Each row was made from one path, in order. Every step used is in the known rows, and no mark comes twice. Write each row's path.
Known rows:
P, B, G, Q, D: [0.792,-2.645,1.963,-0.171,0.161,0.787,0.002,-0.598,-0.981,-0.512,1.194,-0.171,-0.494,1.387,-0.306,3.685,-3.539,0.529,-2.085]
Z, B, G, M, D, Q: [3.589,1.035,0.683,-1.689,-1.063,-0.834,0.894,-1.326,0.507,-0.205,0.848,-3.246,0.054,2.037,-1.022,2.681,-0.632,1.505,-2.236]
M, D, Q: [1.108,-1.925,-3.077,2.157,-2.612,0.358,-3.443,-1.246,0.107,-0.996,-0.610,-1.991,1.175,0.031,0.976,-4.520,3.950,3.905,1.713]
Z, B, P: [1.168,1.958,-1.410,-2.396,-1.366,2.473,0.884,-0.914,-0.090,-0.095,2.917,-0.196,1.744,-0.856,2.069,0.842,0.216,2.309,-0.582]
G, M, Z, B: [-0.919,1.152,0.224,0.037,1.306,-4.814,2.982,-0.035,2.383,2.318,0.386,4.949,-0.908,1.166,-1.622,-1.116,-1.450,-4.435,-2.328]
D, Q: [-0.739,-0.689,-1.167,-0.838,0.836,1.831,-2.444,0.302,3.897,-1.823,-1.966,-0.454,1.409,-1.660,-0.484,-2.792,4.674,3.723,2.186]
M, D, Q, Z, B: [1.343,0.921,-2.977,1.061,-3.699,0.384,-3.222,1.075,-1.257,-1.590,-1.281,-2.466,0.451,-2.857,1.766,-2.563,3.471,2.990,2.001]
Z, B, G: [2.185,0.416,-0.713,-1.403,0.323,1.244,0.462,-1.908,0.085,-0.035,1.677,-2.378,-0.238,1.708,-0.339,4.089,-1.058,1.328,-0.874]
Z, Q, G, M: [0.054,1.522,2.043,-1.839,3.332,1.087,2.740,-0.195,3.134,-1.148,-0.914,-1.068,2.982,-0.851,-1.128,-1.766,-1.390,-0.414,-0.088]
P, B, Z, Q, G, M: [-0.246,2.377,4.502,-0.658,0.933,-0.472,0.218,2.903,0.033,-0.803,1.225,0.963,-2.596,2.228,1.527,4.412,-2.556,-2.913,-0.081]
P, B: [-1.736,-1.034,0.260,-0.566,1.670,1.164,0.079,0.306,2.819,-1.427,0.898,5.747,-1.403,1.001,0.924,1.138,-1.674,-0.314,0.458]
P, B, Z: [-1.511,0.027,1.825,0.766,0.419,0.116,-1.377,2.035,-0.538,-0.172,2.083,2.774,-3.754,2.839,2.217,4.451,-0.791,-2.425,0.832]
D, Q, Z, B: [-0.244,2.818,-1.318,-2.515,-0.578,1.550,-1.972,3.567,1.729,-2.650,-2.820,-1.216,0.592,-5.846,0.662,-0.031,3.940,2.432,2.586]
Q, Z: [-3.911,-0.148,-3.703,0.199,1.034,2.055,0.820,1.616,-1.349,0.808,-0.590,3.054,-1.236,-3.658,1.017,-0.639,1.453,-2.904,2.827]
D, Q, G: [-1.271,2.111,-0.385,-1.152,1.396,3.151,-2.844,-0.711,1.193,-1.272,-3.101,-1.623,2.052,-2.840,-1.439,-2.134,0.616,4.154,2.232]
Q, D: [-3.201,-6.742,-2.672,3.294,0.247,-1.045,1.702,-2.249,-1.849,0.507,-1.852,6.298,0.035,-2.667,-1.061,-0.835,2.002,2.708,1.912]
P, B, Z, Q, G: [-0.165,2.370,3.658,-0.257,0.489,0.593,-1.259,2.745,-0.618,-1.321,1.378,-0.114,-2.347,1.712,2.254,4.714,-2.108,-1.690,0.962]
G, Q, D: [-1.224,-7.265,-0.807,0.571,1.310,-0.425,0.066,-0.946,-0.672,-1.530,-1.399,1.084,2.908,-3.682,-1.177,-1.669,2.593,-0.637,-1.510]

Which path is each row?
[2.350,0.989,-2.705,1.368,-4.158,0.576,-3.109,0.511,-2.558,-0.716,-0.886,-4.851,0.392,-1.543,1.432,-1.141,2.416,3.438,1.502]	M, D, Q, Z, B, G
[0.000,-2.137,-0.246,0.384,-0.131,-2.816,1.864,-0.968,2.634,0.792,-0.758,2.470,0.334,1.788,-1.641,-4.952,2.192,-0.951,-1.394]	G, M, D, Q
[0.243,0.821,3.190,-0.090,0.215,-0.053,-1.056,3.297,0.625,-1.545,2.072,0.340,-2.530,2.175,2.700,4.424,-0.206,-1.781,1.010]	P, B, Z, Q
[0.285,-0.320,1.590,1.579,0.262,-0.099,-1.114,2.585,-1.215,0.279,2.078,-4.403,-1.513,2.536,2.373,2.513,4.316,-2.693,2.161]	B, Z, Q
[0.893,-0.956,1.807,0.094,-0.242,-0.434,1.603,-1.235,0.114,1.127,2.106,1.525,-2.203,4.632,-0.440,2.572,-4.298,-0.696,-2.135]	P, B, G, M, D
[1.474,-1.659,0.928,2.177,-0.241,-2.782,3.255,-2.361,-2.247,4.409,1.107,-2.940,-0.449,3.762,-2.152,1.122,-2.666,-0.542,-1.992]	B, G, M, Z, Q, D
[0.111,-0.036,-0.920,-2.918,0.088,2.109,-0.194,2.324,-1.349,-1.523,0.587,-3.032,2.822,-5.422,1.301,-0.287,1.398,-3.245,-1.916]	G, Q, Z, B, P
[0.694,0.304,-2.483,1.895,-2.252,1.505,-3.760,-1.834,-1.824,-0.672,-1.380,-2.675,1.418,-0.895,0.298,-4.054,1.232,4.437,1.715]	M, D, Q, G
[-1.329,1.944,0.900,-1.967,1.959,1.468,-0.779,-0.475,2.305,-0.691,-3.479,0.136,1.724,-2.119,-2.589,-2.586,-0.105,2.554,0.710]	D, Q, G, M
[-1.011,-3.422,-0.894,1.049,0.540,-2.766,3.222,-2.077,1.781,1.758,0.682,4.524,-0.332,3.026,-1.607,-4.475,1.104,-3.057,-1.787]	G, M, D
[0.616,2.180,4.104,0.190,-0.507,-0.885,-0.385,2.547,-0.949,-0.851,1.396,-0.230,-2.467,2.431,1.895,3.668,-2.452,-2.367,-0.130]	P, B, Z, Q, G, M, D
[1.950,1.629,-3.180,0.903,-5.039,1.289,-2.899,0.844,-2.787,-0.643,-0.148,-3.803,1.327,-2.880,2.612,-2.971,3.153,4.001,1.760]	M, D, Q, Z, B, P
[-3.296,2.825,0.063,0.585,2.774,-0.254,1.623,-2.443,-1.472,3.124,-1.437,3.458,0.323,-0.004,-2.738,-1.531,-6.076,-2.716,-0.711]	Q, G, M, Z
[-0.966,-0.775,0.746,1.497,1.083,-5.577,3.917,0.365,1.944,2.216,-0.568,4.032,0.280,0.117,-1.624,-2.651,-0.438,-3.175,-1.322]	G, M, Z, Q, D
[-2.478,3.828,0.588,-0.296,2.440,-0.697,1.645,-2.050,-1.366,2.354,-1.336,3.158,0.403,-0.527,-2.562,-0.391,-6.314,-2.499,-1.230]	Q, G, M, Z, B
[1.502,-1.156,-0.221,1.097,-1.223,-0.595,1.748,-2.102,-2.345,3.479,0.752,-4.197,-0.842,3.588,-1.659,-0.310,-0.770,-0.458,-1.531]	B, G, M, D, Q, Z
[3.085,-0.352,0.201,-2.323,0.425,1.126,-0.118,-1.361,0.189,-1.063,1.639,-4.536,1.098,0.740,-0.424,3.982,-0.757,0.103,-2.610]	Z, B, G, Q
